Known rows, with every step that occurs:
bokap > paza > kesot > lokof: [ 0.50  0.06 -0.24 -1.16  0.66 -0.58 -2.75  2.81 -0.28 -1.33 -1.24 -3.05
  2.30  1.21 -0.42 -0.85  0.02 -1.60 -1.75 -1.47  1.43  1.03 -1.56]
butas > lokof: [-2.93 -2.88  2.29  0.19  0.86 -4.36  0.57 -1.86  1.40 -0.64  0.92  0.06
 -1.63  0.82  2.60 -1.98 -2.63 -1.23 -1.57  0.63  0.16 -2.94 -0.46]
mukit > paza > bokap > puzapin > vinulu > lokof: [ 0.00 -3.70  0.99 -1.99 -1.94 -4.55  0.53  1.41  4.69 -0.28  0.69  2.09
  0.02  1.92  3.26 -1.23  0.72  0.66  0.01 -0.62 -3.09 -1.22 -0.22]
difis > butas > lokof > bokap > paza > mukit: [ 2.78 -0.60 -1.27 -1.14 -0.74  1.73  0.21 -0.51  3.53 -0.58  0.97  1.81
  0.09 -0.65 -0.10  0.74  2.19  0.54 -0.67 -0.34  0.36  0.17  1.93]
difis > butas > lokof > bokap > paza > kesot > puzapin: [ 2.18  2.31 -3.13  1.18  0.11 -0.17  1.78 -3.46 -2.58  0.89 -1.34 -2.58
 -0.90  0.80 -2.02  3.31 -3.14 -0.10  0.53  0.88  0.18  2.46  0.61]
bokap > paza > kesot > puzapin > vinulu > lokof > butas: [ 0.78 -3.48  2.26 -2.02 -3.34 -4.41 -1.06 -0.36  3.66 -0.34  1.85 -0.36
 -0.36  4.33  2.01  3.24  0.98  0.64  0.09  3.74 -3.32 -1.07  0.23]
vinulu > lokof > bokap > paza > kesot: [ 0.76  3.49  0.61  0.84 -2.30  5.08 -1.46  2.07  1.27  1.14 -0.16  1.90
 -0.91 -0.50 -3.29  1.53 -2.25 -0.15  0.01 -0.98  0.41  0.15  1.68]
paza > bokap > puzapin > vinulu > lokof > kesot: [-1.70 -2.04  1.26  1.15  1.95  0.53  0.49  0.21  0.74 -0.04  2.03  2.56
 -2.63  0.26  1.86 -1.48 -3.05  0.52  0.58 -0.23 -2.38 -1.99  0.21]
vinulu > lokof > bokap: [-3.00 -0.91  2.03 -1.28  1.38  1.82  0.99  1.00  2.43  1.22  1.40  3.54
 -3.97 -0.64 -1.07  1.26 -3.76  0.98  1.59  0.46 -1.28 -1.79  1.00]
kesot > puzapin > vinulu > lokof > bokap > paza: [ 0.46  0.93  1.25 -2.72 -2.21  2.01 -1.21  2.93  1.09  0.82  0.15  0.53
  2.06  0.60 -1.17  1.58  1.79  0.34 -0.36 -1.63 -0.93 -0.02  0.04]
vinulu > puzapin > bokap > paza > kesot > lokof: [-1.35 -0.02  0.37 -0.70  0.57 -0.30 -2.41  0.82 -2.14 -0.94 -0.89 -2.58
  1.68  0.35 -1.49 -0.23 -0.21 -0.18 -0.77 -1.40  0.82  1.69 -0.10]
puzapin > bokap > paza > kesot > lokof: [-1.05  0.51  0.06 -0.44 -0.07 -0.84 -2.34  1.72 -2.11 -0.77 -0.94 -3.20
  1.90  0.43 -0.22  0.00  0.02 -1.35 -1.30 -1.20  2.37  1.48 -1.02]
difis > butas > lokof > bokap: [-3.84 -2.60  0.77  1.48  1.49  0.50  0.33 -1.34 -0.30  0.65  0.08 -0.09
 -4.82  0.57 -1.38  2.74 -4.14 -0.77  0.19  1.58  0.57 -2.64  0.49]
vinulu > puzapin > bokap > paza: [-3.45  2.68  1.83 -0.82 -1.27  2.12 -0.56 -0.12 -3.32  0.35 -0.19  0.51
  1.61 -2.26 -2.07 -1.09  2.74  1.45  0.30 -0.60  1.06  1.28  1.02]
puzapin > vinulu > lokof: [-1.55 -3.96  3.00 -3.47 -0.49 -4.52  0.03  1.74  5.48 -1.75  1.11  2.18
 -0.10  1.85  4.25 -4.27  0.18  1.20 -0.10 -1.06 -2.93 -3.01 -0.72]
puzapin > vinulu > lokof > kesot: [-2.38 -2.77  2.80  0.08  1.97  0.22  0.02  0.68  2.12 -0.89  2.61  3.34
 -2.11  0.09  3.03 -3.01 -2.82  0.62  0.35 -0.48 -2.51 -2.65 -0.05]
difis > butas > lokof > bokap > puzapin: [-1.77 -1.81 -2.98  1.44  3.72 -1.40  1.70 -2.49 -3.40  1.48 -0.75 -1.46
 -3.56  0.29 -1.06  2.84 -0.68 -1.40  1.39  2.94  0.57  0.39 -0.33]
kesot > paza: [ 0.69  2.20  1.83 -1.01 -0.54  0.15 -1.60  3.00  1.74 -0.44 -0.55 -1.13
  2.31 -0.41 -0.72 -2.57  2.12 -0.89 -1.80 -0.44  0.87  0.31 -1.22]
lokof > bokap: [-2.61  0.81  0.73  0.54  2.36  4.46  0.62  1.19 -0.28  0.68 -0.63  2.22
 -3.04 -1.92 -2.72  0.23 -3.18  0.35  1.58  0.17  0.89 -1.90 -0.13]
difis > butas > lokof > bokap > puzapin > vinulu: [-0.86 -4.10 -1.16  0.39  0.94 -2.00 -0.78  0.17 -1.17 -1.21 -2.24 -1.92
  0.10  1.86  1.22 -1.06  2.17 -0.68  0.46 -0.33 -0.37 -2.51 -1.79]
puzapin > bokap > paza: [-3.01  3.41  1.38 -0.45 -2.25  1.46 -0.43  1.15 -3.29  0.59 -0.20 -0.45
  1.86 -2.11 -0.26 -0.88  3.22 -0.24 -0.39 -0.35  3.34  0.94 -0.32]
lokof > kesot > paza: [ 0.14  2.11  2.26  0.90  0.46  2.51 -1.84  2.44  0.34  0.05  0.88 -0.06
  1.10 -1.00 -0.82 -1.67  0.22 -1.06 -1.52 -0.41  0.31  0.18 -0.60]
butas > lokof > kesot > paza > bokap > puzapin: [ 0.64  1.49 -2.31  2.80  1.54 -0.08  0.78 -0.84 -3.00  1.79 -0.80 -1.90
 -1.24 -0.07 -1.82  1.61 -0.67 -1.42 -0.41  1.15  0.58  1.03 -0.21]

Rows:
[-1.84 -2.58  1.77 -0.24 -1.07 -2.22 -2.59 -1.01 -1.13 -0.39  0.85 -2.56
 -0.48  2.60 -1.15  4.13  0.46  0.15  0.00  3.94 -0.74  0.56  0.39]
vinulu > puzapin > bokap > paza > kesot > lokof > butas
[ 1.05  2.67 -2.99  2.53  2.18  1.33  0.99  0.04 -3.19  1.54 -1.37 -1.54
 -0.98 -0.77 -2.52  0.75 -0.11 -0.95  0.24  1.05  0.91  1.57 -0.56]
lokof > kesot > paza > bokap > puzapin
[ 2.71  3.37 -2.24 -0.24 -0.05  0.70  2.11 -2.13 -1.18  1.27 -0.61 -0.40
 -0.17 -0.01 -1.90  2.40 -2.99  0.79  1.23  0.07 -0.78  2.82  0.83]
vinulu > lokof > bokap > paza > kesot > puzapin
[-1.96  3.89  0.15  0.28 -1.27  1.44  0.79 -0.98 -5.24  1.21  0.28 -1.05
  1.70 -2.20 -0.30  0.79  1.76  0.07  0.29 -0.03  2.58  2.40  0.03]
lokof > kesot > puzapin > bokap > paza
[ 0.47  1.43 -2.20  0.86  4.61 -0.18  3.61 -3.54 -3.16 -0.03  0.13 -0.23
 -1.32 -1.32  0.50 -0.94 -3.91  0.67  1.70  1.04 -0.60  1.62 -0.95]
lokof > kesot > puzapin
[-0.21  2.59  1.47  3.37 -1.29  2.98 -0.88  1.36  0.18  0.98 -0.27 -0.62
 -1.41 -0.28 -2.70  0.53 -3.88 -0.58 -2.09 -0.96  0.76 -1.52  0.50]
butas > lokof > kesot > paza > bokap
[ 0.68 -1.94 -0.12  1.63 -0.72 -1.00 -1.59  1.07 -0.93 -0.73 -1.76 -1.85
  1.75  1.51  0.95 -1.74  1.73 -0.79 -0.94 -1.84 -0.54 -2.36 -1.46]
butas > lokof > kesot > paza > bokap > puzapin > vinulu
[ 0.30 -2.36 -1.09 -0.73  1.41 -2.11 -0.39  1.34 -0.51 -2.01 -2.59 -1.06
  2.27  0.75  2.16 -4.68  3.70 -0.25  0.57 -1.20 -0.22 -1.99 -2.72]
bokap > puzapin > vinulu
[-2.67  1.93 -0.15  0.83 -1.57 -0.74  0.70 -2.38 -5.36  1.06  0.51 -2.53
  0.52 -0.73  0.34  2.22  1.36 -0.49 -0.42  0.95  2.48  2.10  0.28]
difis > butas > lokof > kesot > puzapin > bokap > paza
[ 3.11  2.51 -3.06  1.32 -0.24 -0.74  3.06 -2.98 -0.28  0.56 -1.34  0.36
  0.00 -0.88 -0.73  1.20 -3.44  0.30  1.25  0.47 -0.29  3.17  0.06]
mukit > paza > kesot > puzapin
[-0.18 -2.18 -0.91 -0.14  1.23  0.18 -0.61  1.52 -1.02 -1.06 -2.47 -0.46
  1.25  0.39  0.57 -2.46  2.69 -0.08  1.19 -1.37 -0.28 -2.27 -2.05]
lokof > bokap > puzapin > vinulu
[-0.18 -3.19 -0.94 -0.78  1.57 -1.05 -1.40  1.96 -1.28 -1.42 -2.46 -1.77
  2.01  1.13  0.94 -1.99  2.99 -0.51  0.69 -1.65 -0.27 -1.85 -2.56]
kesot > lokof > bokap > puzapin > vinulu
[ 4.52 -0.11 -0.98 -2.89 -1.46  1.53  0.64  0.09  4.41 -0.51  1.07  2.92
  2.18 -0.67  0.72  0.10  2.99  1.84  0.19 -1.94 -1.32  0.74  1.81]
kesot > puzapin > vinulu > lokof > bokap > paza > mukit
[-0.76  4.79  0.24  2.23 -2.71  3.91 -0.85  0.32 -2.30  0.81 -0.85  0.53
 -0.09 -1.86 -2.21  0.03 -0.77 -0.28  0.11 -0.58  2.89  0.93  1.21]
puzapin > bokap > paza > kesot
[ 3.01  0.18 -0.33 -1.45 -1.02  2.47  0.12 -0.01  3.87 -0.24  1.34  3.02
  1.02 -1.39 -0.02  0.23  2.05  0.70 -0.61 -1.27  0.22 -0.04  2.02]
butas > lokof > bokap > paza > mukit
[ 0.40 -1.54 -0.29 -0.09 -0.08 -1.82 -1.77  2.06  1.49 -1.14 -0.85 -1.26
  1.35  0.70  0.44 -0.03 -1.51 -1.67 -1.35 -0.98  0.84  1.27 -1.34]
mukit > paza > kesot > lokof
[ 2.41  3.06 -2.23  0.85 -0.22  0.52  1.69 -2.99 -2.30  1.21 -0.98 -1.39
  0.05  0.05 -1.99  2.76 -3.25  0.06  0.58 -0.04  0.04  2.25  0.69]
butas > lokof > bokap > paza > kesot > puzapin
[ 0.88  1.81 -2.33  1.70  1.71  0.02  1.11 -0.06 -1.87  1.83 -0.37 -0.93
 -1.44 -0.15 -1.69  1.21 -0.34 -0.65  0.23  1.27 -0.19  1.62 -0.03]
vinulu > lokof > kesot > paza > bokap > puzapin
[ 4.53 -0.88 -0.34 -1.14 -0.21  0.05 -0.07 -0.07  4.63 -0.78  2.15  2.53
  1.80 -0.66  2.06 -1.58  3.36  0.85 -0.48 -1.02 -1.66  0.90  1.61]
bokap > puzapin > vinulu > lokof > kesot > paza > mukit
[ 0.44 -2.70 -1.04  1.94 -0.37 -1.67 -1.51  0.58 -1.24 -1.11 -2.12 -3.04
  0.82  2.25  0.84 -1.19  1.86 -0.92 -1.00 -0.86 -0.41 -2.12 -1.59]
difis > butas > lokof > kesot > paza > bokap > puzapin > vinulu
[-4.93  1.63  0.13  1.77  1.34 -1.90  4.25 -5.60 -6.13  1.61  1.70  0.35
 -2.89 -2.85  1.80  0.89 -3.08  1.47  2.74  1.85  1.63  1.98  0.99]
vinulu > lokof > kesot > puzapin > bokap
[-3.32 -1.99  2.29  2.62  2.87  0.30  0.41 -1.83 -0.72 -0.16  2.48  1.85
 -3.21 -0.68  1.89 -1.36 -4.79 -1.03 -0.65  0.68 -0.38 -2.64  0.14]
butas > lokof > kesot
[ 3.92  0.93 -0.13 -0.26  0.55  2.18  0.18 -0.03  4.05 -0.95  1.82  2.81
  1.12 -2.00  0.77 -2.27  1.77  0.72 -0.67 -0.83 -0.16  0.78  1.49]
lokof > kesot > paza > mukit
[-0.97 -1.12  1.30 -0.73 -0.26  1.61  0.48  0.32  2.01  0.89  0.40  2.49
 -2.47  0.43 -0.91  1.84 -3.60  1.40  1.77 -0.85 -2.10 -1.71  1.10]
paza > kesot > puzapin > vinulu > lokof > bokap
[ 3.29  0.48 -0.36 -2.56 -0.89  2.59  0.51  0.80  5.01 -0.20  1.74  3.96
  0.78 -1.48  0.09 -0.11  2.35  1.45  0.01 -1.18 -0.58  0.51  2.19]
vinulu > lokof > bokap > paza > mukit
[ 0.11 -4.03  2.35 -1.41 -2.88 -4.78 -1.39  0.48  3.68  0.08  1.68 -0.87
 -0.95  4.35  1.61  3.27  1.73  0.22 -0.25  4.17 -3.09 -1.64 -0.09]
kesot > paza > bokap > puzapin > vinulu > lokof > butas
[ 2.60  2.16 -1.75 -1.37 -1.02  0.53  2.10 -2.25  0.53 -0.29  0.89  1.74
  1.98 -2.65  1.12 -0.80  3.50  1.61  0.53 -0.60  1.61  2.38  1.73]
kesot > puzapin > bokap > paza > mukit
[ 0.02 -3.66  1.08  0.03 -1.59 -3.34 -2.18  0.44  2.01 -0.65  0.79 -1.80
 -0.59  3.12  0.58  4.16 -0.31 -1.34 -0.66  4.21 -0.59  0.10 -0.91]
mukit > paza > kesot > lokof > butas
[ 4.31  0.95 -0.43 -1.61 -0.17  0.53  0.37  0.41  5.01 -1.30  0.82  2.04
  1.97 -1.60  0.82 -2.86  3.05  0.83 -0.85 -0.87  0.16  0.89  1.08]
kesot > paza > mukit
[-1.69  3.92 -0.12 -0.62 -1.78  0.27  0.93 -0.70 -4.64  0.95 -0.44 -1.57
  2.30 -1.88 -0.27  0.39  2.67  0.14  0.13 -0.05  2.85  2.46 -0.28]
kesot > puzapin > bokap > paza
[ 0.58 -1.32 -1.53  0.59  0.48 -0.82 -0.30  1.49 -0.76 -1.46 -3.17 -1.35
  1.42  0.79  0.74 -3.60  2.20  0.06  0.35 -1.63  0.02 -2.31 -2.24]
paza > bokap > puzapin > vinulu
